What can hang from each mark
Z_937: Z_726
Z_113: Z_186
Z_669: Z_377 Z_903
Z_910: Z_377 Z_726
Z_350: Z_726 Z_903
Z_903: Z_350 Z_504
Z_377: Z_669
Z_186: Z_726
Z_726: Z_186 Z_910 Z_937

Every row comes from one small tree of marks. Brackets hold a mark, then the marks that hang from it, in the order of their numbers. Every link used is in the known rows. Which tree was each row made from?
Known rows
[Z_910 Z_377 [Z_726 Z_186 Z_937]]: [ 19.2  -6.0 -13.0  28.5  15.4  -3.7 -11.8  -2.0  11.1   1.5 -15.9   3.5
  34.8  13.7   0.8 -32.7  25.4  -3.5   5.5   3.9 -13.8  18.0 -14.4]
[Z_910 Z_377]: [ 13.2 -12.3   1.5  15.4  11.4  -9.6 -17.4 -14.3  22.6  -2.9 -23.7   9.7
   6.9   6.4  19.0 -14.8   4.5   9.1  -7.8  -5.6 -15.0  11.9  -6.7]
[Z_669 Z_377 [Z_903 Z_350]]: [-10.4  -1.2  -1.1  -1.9  16.7 -14.9 -25.1   7.7  26.5  -4.9 -16.6   1.0
  15.0  -6.5  22.1   3.0  -2.1  -3.9  16.0 -15.4  -4.8  -0.8  16.5]
[Z_186 [Z_726 [Z_910 Z_377] Z_937]]: [ 12.3  -4.1  -3.5  17.9  25.3   8.6 -22.8  14.6  22.7  -6.1 -27.7   9.9
  46.0  19.6   4.0 -25.0  16.6  17.7  27.0  10.9  -9.0  29.3  -5.4]
[Z_186 Z_726]: [  9.2  -5.7  10.2   8.8  25.4   5.5 -20.1  10.9  16.4   8.2 -19.6   6.5
  21.7  15.8   4.4 -13.9  13.6   7.7   7.9   1.9 -15.0  17.0  -8.2]
[Z_726 Z_186 Z_910 Z_937]: [  0.2  -3.7 -11.2  28.6  18.5  33.3 -18.0  42.7   0.3  -8.1 -27.1  22.1
  41.6  18.9  11.2 -19.6  23.3   6.3  21.2  10.6   7.5  41.2   1.8]
[Z_350 [Z_726 Z_910] Z_903]: [  1.0  -9.6   0.5   6.7  12.7  37.7 -12.6  50.2  41.5   8.7  -7.1   7.4
  15.1  24.7   5.6  -4.7  16.3   8.9  37.5  10.6  -1.7  28.3   9.4]
[Z_910 Z_377 [Z_726 Z_186]]: [ 18.7 -12.8  -6.3  35.3  12.5 -23.6 -11.7  -9.1  14.9  -1.1 -19.1   3.5
  23.0  12.1   4.3 -24.1  22.0 -11.3  -3.5  -2.5 -18.8  14.5 -13.9]
[Z_937 [Z_726 Z_186 Z_910]]: [ -0.3  -3.5   3.4  27.4  25.8  13.9 -16.6  33.6   7.3  -9.2 -30.2   8.1
  24.8  14.9  13.1  -6.2  27.0   5.7   6.9  10.8 -17.9  34.2   7.7]
[Z_113 [Z_186 [Z_726 Z_910 Z_937]]]: [  6.7  -0.8  -6.9  21.4  32.9  12.4 -19.7   7.1  18.1  -3.2 -36.0  24.0
  44.0  19.7  -2.6 -23.8  24.8 -11.4  19.3   2.3 -12.0  33.2  -9.7]
[Z_186 [Z_726 [Z_910 [Z_377 Z_669]] Z_937]]: [ 10.5  -3.4  -7.2  19.6  29.3  10.1 -25.6  12.9  32.0   3.6 -33.9  12.5
  49.8  16.3   3.2 -23.7  13.8   3.9  24.2  10.6  -9.7  27.1  -9.9]
[Z_937 [Z_726 Z_186 [Z_910 Z_377]]]: [  7.5  -6.3   1.8  33.0  27.4   0.3 -17.1  20.9  14.9 -18.8 -33.4   7.5
  26.7  13.6  16.6 -11.8  25.5  11.8   3.6   8.2 -22.6  36.2   6.1]
[Z_113 [Z_186 [Z_726 [Z_910 Z_377] Z_937]]]: [ 12.8  -3.1  -8.4  25.5  34.2   1.9 -20.1  -3.7  24.5 -11.1 -38.3  23.3
  46.0  18.9   1.4 -27.9  23.3  -8.2  16.6   0.6 -15.9  34.4 -11.0]
[Z_113 [Z_186 Z_726]]: [ 10.1  -4.5   2.5  17.6  33.8   0.2 -18.2  -6.4  19.7   0.5 -32.0  21.1
  26.9  15.8   1.0 -19.2  21.4 -15.6   1.6  -7.1 -20.4  23.9 -12.9]
[Z_669 Z_377 [Z_903 Z_350 Z_504]]: [-12.9   3.5 -11.4  -1.7  19.3  -6.2 -27.7   2.6  24.9   1.4 -15.4  -5.7
  31.6 -15.5  18.8  -1.4  -3.8 -20.1  25.3  -8.4  -9.9   6.5  13.8]
[Z_669 Z_377 [Z_903 [Z_350 Z_726] Z_504]]: [-12.4   1.8 -10.8 -10.5  15.7   0.8 -25.5  15.8  34.6  12.3  -6.7  -8.9
  30.8 -10.3  11.5  -4.5  -3.5 -16.2  36.7  -4.2  -9.9  20.9  16.3]
[Z_937 Z_726]: [  0.4   0.0   9.8   3.0  22.7  16.4 -15.2  12.6  10.8   8.5 -20.5  -1.2
   6.0   8.0  10.9  -4.4  16.9  10.8  -3.5   7.6 -25.9  12.3   2.7]
[Z_377 [Z_669 Z_903]]: [-11.7  -6.6  -9.1   4.0  23.8   4.4 -25.0   2.7  36.6  22.9 -36.2   8.6
  20.2  -2.4  19.8   2.0  -5.5 -12.6  -3.2  -7.5 -12.3  13.0  -6.2]
[Z_726 Z_186 Z_910]: [ -0.9 -11.7  -2.9  37.1  13.6   7.8 -17.7  33.0   5.4 -10.4 -31.2  22.4
  26.7  17.5  15.2  -8.4  19.5  -3.2  10.1   2.5   1.4  38.5   2.8]
[Z_186 [Z_726 Z_910]]: [  4.0  -7.7   4.9  19.8  20.4   1.2 -22.0  20.1  19.4   1.3 -28.0  10.6
  31.5  19.5   3.4 -10.8  14.9   3.9  20.9   6.8  -9.9  25.1  -3.3]
[Z_186 [Z_726 Z_937]]: [  9.4   1.1   3.8   1.3  28.8  26.6 -20.2  18.6  12.5  10.5 -16.3   6.7
  33.8  16.9   0.8 -22.7  17.0  15.9  17.7   8.3 -10.5  19.9  -8.9]
[Z_113 [Z_186 [Z_726 Z_910]]]: [  6.0  -6.3  -1.5  27.0  30.0  -3.5 -19.8   1.4  21.7  -4.9 -38.6  23.9
  34.9  18.7   0.5 -16.8  22.2 -17.7  12.0  -2.8 -16.8  30.5  -9.3]
[Z_113 [Z_186 [Z_726 Z_937]]]: [ 10.6   0.8  -3.0  12.0  36.7  16.6 -18.1  -0.1  16.3   2.4 -29.0  20.7
  36.7  17.0  -1.8 -26.1  24.1  -9.5   9.2  -1.8 -16.4  26.0 -13.8]
[Z_910 [Z_377 Z_669]]: [  9.9 -11.9  -3.6  17.7  17.7  -6.9 -21.8 -16.5  37.0  12.6 -33.1  13.4
  14.4   1.8  16.1 -12.5   0.4 -11.7 -11.3  -6.1 -16.3   7.5 -13.0]
[Z_903 Z_350 Z_504]: [ -3.0  -6.9 -12.7  12.3  13.2  18.9 -24.1  -9.4  14.8  27.2  -8.2  -3.1
  29.9  -7.2  -4.0  -3.4  12.0 -19.6  16.5   1.3 -29.0   1.6  -6.4]
[Z_669 Z_377 [Z_903 Z_504]]: [-13.1   6.9  -8.0  -6.5  19.3  -3.1 -24.6   9.4  19.7  -4.2 -23.1  -1.2
  26.9 -10.9  28.9  -8.6  -9.6 -18.9  18.4  -4.0   1.0  20.4  13.7]

Which tree is each row?
[ -2.0  -4.9  -9.7   6.3  15.8  47.4 -15.5  44.6  40.0  15.1  -6.5   0.5
  31.4  16.5   2.5  -9.1  14.6  -5.8  46.3  17.4  -6.4  35.9   7.0] => [Z_350 [Z_726 Z_910] [Z_903 Z_504]]
[ -1.6  -8.6 -10.9   1.7   8.3  26.6 -21.2   7.9  26.6  40.3   2.7  -7.5
  28.4  -1.7 -14.3  -6.9  12.3 -16.1  31.1   6.5 -28.4  19.4  -3.7] => [Z_903 [Z_350 Z_726] Z_504]
[-13.2  -6.8 -19.4   0.6  23.1  13.9 -28.4   4.1  46.4  41.0 -22.4  -3.0
  36.6  -9.0   4.3   1.7  -2.2 -23.3  18.5  -2.2 -25.1  19.4  -6.2] => [Z_377 [Z_669 [Z_903 [Z_350 Z_726] Z_504]]]
[ -2.7 -11.1 -15.8  21.0  11.1  24.5 -22.1  24.4  23.5  26.1  -5.0   0.3
  43.0   3.9 -12.6  -8.6  20.3 -18.5  38.8   9.3 -22.3  37.1   0.3] => [Z_903 [Z_350 [Z_726 Z_186 Z_910]] Z_504]
[  6.8  -1.6  -9.6  20.0  13.6  17.9 -10.7  19.2  -1.6  16.4 -10.8   4.1
  31.4  15.9  -5.1 -23.6  27.6 -10.7  10.3   7.8  -7.4  15.4 -11.5] => [Z_910 [Z_726 Z_186 Z_937]]
[ 10.0 -10.3  -0.3  26.9  25.4 -10.5 -25.4   4.8  35.8   1.5 -37.4  12.7
  37.6  14.8   5.8 -15.3  10.5  -3.8  15.1   3.8 -14.7  23.2  -9.5] => [Z_186 [Z_726 [Z_910 [Z_377 Z_669]]]]
[ 15.9  -5.6 -18.2  30.5  21.7  -0.4 -16.2  -3.5  24.7  16.9 -25.6   7.2
  41.9   8.9  -1.6 -29.9  21.0 -23.7   1.9   3.5 -14.8  13.1 -21.3] => [Z_910 [Z_377 Z_669] [Z_726 Z_186 Z_937]]
[  4.7  -1.2  -1.5  12.9  23.8  22.4 -22.1  27.5  14.8   3.0 -25.0  10.6
  43.8  21.2   0.6 -19.3  18.1  12.0  30.0  13.3  -5.1  28.7  -3.9] => [Z_186 [Z_726 Z_910 Z_937]]
[  4.7 -15.2   0.8  11.9  11.8  17.1 -17.1  24.0  23.4  23.3   0.6   5.0
  14.8  11.7  -7.6  -5.6  21.7   3.4  17.4  -3.5 -20.4  21.5  -0.5] => [Z_903 [Z_350 [Z_726 Z_186]]]
[ 15.0  -5.2 -11.9  15.4   7.4  -5.0 -12.5 -13.9  17.8  12.1 -13.9  -1.7
  25.8  10.5  -1.7 -27.5  16.3  -2.8   8.4   5.8 -16.5   4.1 -14.5] => [Z_910 Z_377 [Z_726 Z_937]]
[ -1.3  -3.3 -16.0  -4.3  11.6  42.9 -21.1  13.4  23.2  41.9   6.0  -7.5
  38.2  -0.2 -17.0 -13.7  14.9  -8.0  38.6  11.9 -24.6  21.9  -3.9] => [Z_903 [Z_350 [Z_726 Z_937]] Z_504]
[  3.0  -5.0   2.6  20.1  19.1  -1.9 -17.9   8.1  21.9  -8.6 -31.9   2.0
  17.5  10.5  14.1  -7.4  16.6  12.6   6.3  10.4 -25.5  21.4   5.9] => [Z_937 [Z_726 [Z_910 Z_377]]]
[  9.8  -7.5 -13.7  35.3  20.0  15.9 -18.7  26.1  10.5 -19.4 -30.8  21.1
  44.8  17.3  15.7 -25.9  21.7  12.2  17.3   7.6   2.2  42.6  -0.3] => [Z_726 Z_186 [Z_910 Z_377] Z_937]
[  7.4  -7.0 -17.9  36.9  24.9  18.8 -22.1  24.5  21.1  -7.1 -38.0  24.5
  50.3  13.0  14.1 -24.6  18.0  -4.3  14.5   7.0   1.6  39.2  -5.7] => [Z_726 Z_186 [Z_910 [Z_377 Z_669]] Z_937]
[-13.9  -3.2 -17.3   4.1  26.1  10.8 -27.4  -1.0  35.2  28.3 -36.1   3.2
  33.1  -9.4  17.0  -1.4  -6.6 -24.5   4.1  -2.1 -16.4  19.2  -7.9] => [Z_377 [Z_669 [Z_903 Z_504]]]
[  6.3  -0.6  -0.7 -12.5  21.7  63.0 -10.8  48.4  34.9  17.9   4.8   3.1
  18.2  22.7   3.4 -16.4  18.9  20.6  33.8  12.1  -2.0  22.5   3.6] => [Z_350 [Z_726 Z_937] Z_903]
[ 11.7 -10.7   3.0  25.3  21.6 -12.1 -22.6   6.2  26.7  -8.7 -31.3  10.1
  33.4  18.1   7.8 -16.6  12.8   8.7  17.5   4.5 -13.8  27.2  -5.0] => [Z_186 [Z_726 [Z_910 Z_377]]]
[  3.1  -3.0  -4.5  -5.3  20.6  50.7 -13.5  35.7  37.1  22.2   2.6  -3.4
  22.5  12.5   3.1 -12.2  13.8  -3.1  33.5  12.7 -11.6  26.7   2.0] => [Z_350 Z_726 [Z_903 Z_504]]
[ 11.9  -4.3 -17.7  17.7  14.1  -1.6 -16.8 -15.6  31.3  27.7 -23.3   1.8
  32.7   5.5  -3.7 -25.3  12.4 -22.7   4.6   5.1 -17.4  -0.8 -21.2] => [Z_910 [Z_377 Z_669] [Z_726 Z_937]]
[  9.5 -15.7  -5.2  44.2  15.4  -8.4 -18.6  16.4  15.7 -22.3 -35.4  22.0
  29.5  15.8  20.0 -15.6  17.1   1.7   5.8  -0.7  -4.1  37.9   0.6] => [Z_726 Z_186 [Z_910 Z_377]]
[  4.8 -10.5 -16.6  20.6  15.3 -31.1 -19.4 -23.6  42.7  18.6 -31.7  -3.3
  27.0   0.1   8.0 -11.9   3.0 -22.2  -1.2  -5.8 -24.5   4.1 -15.9] => [Z_910 [Z_377 [Z_669 Z_903]] Z_726]
[ -2.2  -5.7  -5.7  -1.5   2.9  37.7 -14.7  43.8  24.1  23.2 -10.0   9.5
  23.7  20.9  -3.8 -16.9  11.5  11.8  36.9  16.6   2.4  43.5   4.5] => [Z_350 [Z_726 Z_910 Z_937]]
[  4.5 -10.2  -5.1  23.5  29.7 -17.0 -27.7   5.0  41.5  -3.6 -41.3   8.4
  43.2  11.6  13.1 -11.6   5.9   2.9  18.1   1.0 -16.8  29.6  -5.8] => [Z_186 [Z_726 [Z_910 [Z_377 [Z_669 Z_903]]]]]
[ 11.4 -10.8 -10.4  24.7  10.1 -22.5 -16.7 -23.4  35.6  24.9 -26.7   2.1
  20.4   4.2  -0.5 -16.8   9.0 -32.1  -4.9  -1.5 -22.5  -3.3 -20.7] => [Z_910 [Z_377 Z_669] Z_726]
[  1.2 -11.5  -8.5  15.4  10.8  29.5 -18.6  37.2  21.8  19.5  -3.1   8.4
  32.5  16.0 -10.1  -9.7  25.0   7.3  35.2   5.7 -11.5  30.6   3.4] => [Z_903 [Z_350 [Z_726 Z_186 Z_910 Z_937]]]
[  4.9 -10.5  -0.2  19.6  21.4  40.1 -11.9  62.5  35.1  -2.2  -8.4  12.8
  24.2  28.1   8.5 -10.0  25.2   8.0  34.7   8.8   1.1  41.9   9.7] => [Z_350 [Z_726 Z_186 Z_910] Z_903]
[  7.1 -15.9  -5.0  24.8  12.9   8.5 -17.2  33.7  38.5  10.5 -24.2  16.5
  27.1  18.2   4.5 -17.1  12.6  -7.0  19.7   5.4  -5.2  52.8  -0.9] => [Z_350 [Z_726 Z_186 [Z_910 [Z_377 Z_669]]]]
[  1.7  -4.2 -17.4   6.4  18.1  44.3 -20.8  23.4  17.7  32.8   4.3  -3.5
  45.3   2.0 -14.4 -17.6  22.0  -9.2  36.2  10.3 -22.5  32.3  -4.1] => [Z_903 [Z_350 [Z_726 Z_186 Z_937]] Z_504]
[  0.3 -12.6 -17.3  14.8   6.1  13.0 -23.2   4.2  35.2  27.1  -6.2  -4.1
  37.7   0.3 -11.4  -9.0  11.7 -13.6  38.3   8.3 -27.7  27.6  -1.0] => [Z_903 [Z_350 [Z_726 [Z_910 Z_377]]] Z_504]
[  6.1  -7.9 -11.7  11.5  17.4  33.0 -16.1  31.3  48.6   5.4  -9.7   0.0
  34.2  14.8   6.2 -14.7  13.0  -1.7  43.0  15.0 -10.8  36.6   4.8] => [Z_350 [Z_726 [Z_910 Z_377]] [Z_903 Z_504]]
[-11.1 -10.7 -11.3   0.6  21.0   7.2 -26.1   8.0  47.7  35.7 -22.9   2.1
  22.8  -1.8   6.3   5.1  -0.8 -10.6  10.9  -7.7 -20.7  13.3  -4.1] => [Z_377 [Z_669 [Z_903 [Z_350 Z_726]]]]
[  9.0  -9.9  -8.6  17.0  12.2  26.2 -14.7  43.0  25.3   3.0 -14.6  13.7
  34.6  22.8   3.5 -26.9  18.7  15.5  31.1  12.5   0.1  59.3   2.8] => [Z_350 [Z_726 Z_186 [Z_910 Z_377] Z_937]]
[ -2.5 -14.5  -9.1   8.7   8.7  -1.1 -20.4  21.3  50.5  16.1 -26.6   6.8
  23.3  12.1   8.8  -8.5  -0.5   1.8  24.8   3.9  -9.6  44.7   2.6] => [Z_350 [Z_726 [Z_910 [Z_377 [Z_669 Z_903]]]]]
[  1.3  -9.5 -12.0  11.7  15.1  27.9 -20.5  17.3  21.2  31.3   1.7  -3.3
  35.2   0.9 -12.1 -11.1  19.2 -15.6  28.4   5.1 -26.4  29.4  -3.3] => [Z_903 [Z_350 [Z_726 Z_186]] Z_504]
[  1.3 -13.7   0.4  18.2   7.3  19.5 -13.9  49.0  21.8  10.2 -15.0  14.4
  20.5  22.7   2.5 -12.9  17.2   1.9  25.0   8.1  -0.3  54.9   4.9] => [Z_350 [Z_726 Z_186 Z_910]]
[ -5.7  -4.9 -21.0   5.1   7.5  40.2 -22.7  20.7  25.0  36.0  -1.1  -4.3
  45.5   2.3 -16.9 -10.9  15.8 -11.1  48.6  15.7 -20.3  28.8  -0.1] => [Z_903 [Z_350 [Z_726 Z_910 Z_937]] Z_504]
[ 10.5  -2.0  -1.4   0.3  29.8  64.7 -10.1  61.2  28.3   6.9   3.2   8.2
  26.9  26.0   6.2 -21.3  27.7  19.8  30.8  10.5   0.8  35.9   4.1] => [Z_350 [Z_726 Z_186 Z_937] Z_903]
[  6.8 -15.0  -9.6  45.8  20.3  -6.2 -22.1  14.5  26.4 -10.2 -43.2  25.0
  35.2  11.7  17.9 -13.6  14.1 -14.4   2.8  -0.9  -4.9  35.7  -4.9] => [Z_726 Z_186 [Z_910 [Z_377 Z_669]]]
[  1.4  -2.9  -6.1  -0.3  16.3  58.3 -12.7  57.8  37.4  10.6  -3.7   6.9
  27.7  26.7   3.0 -13.1  19.5  17.7  46.6  17.3   3.6  30.7   8.6] => [Z_350 [Z_726 Z_910 Z_937] Z_903]
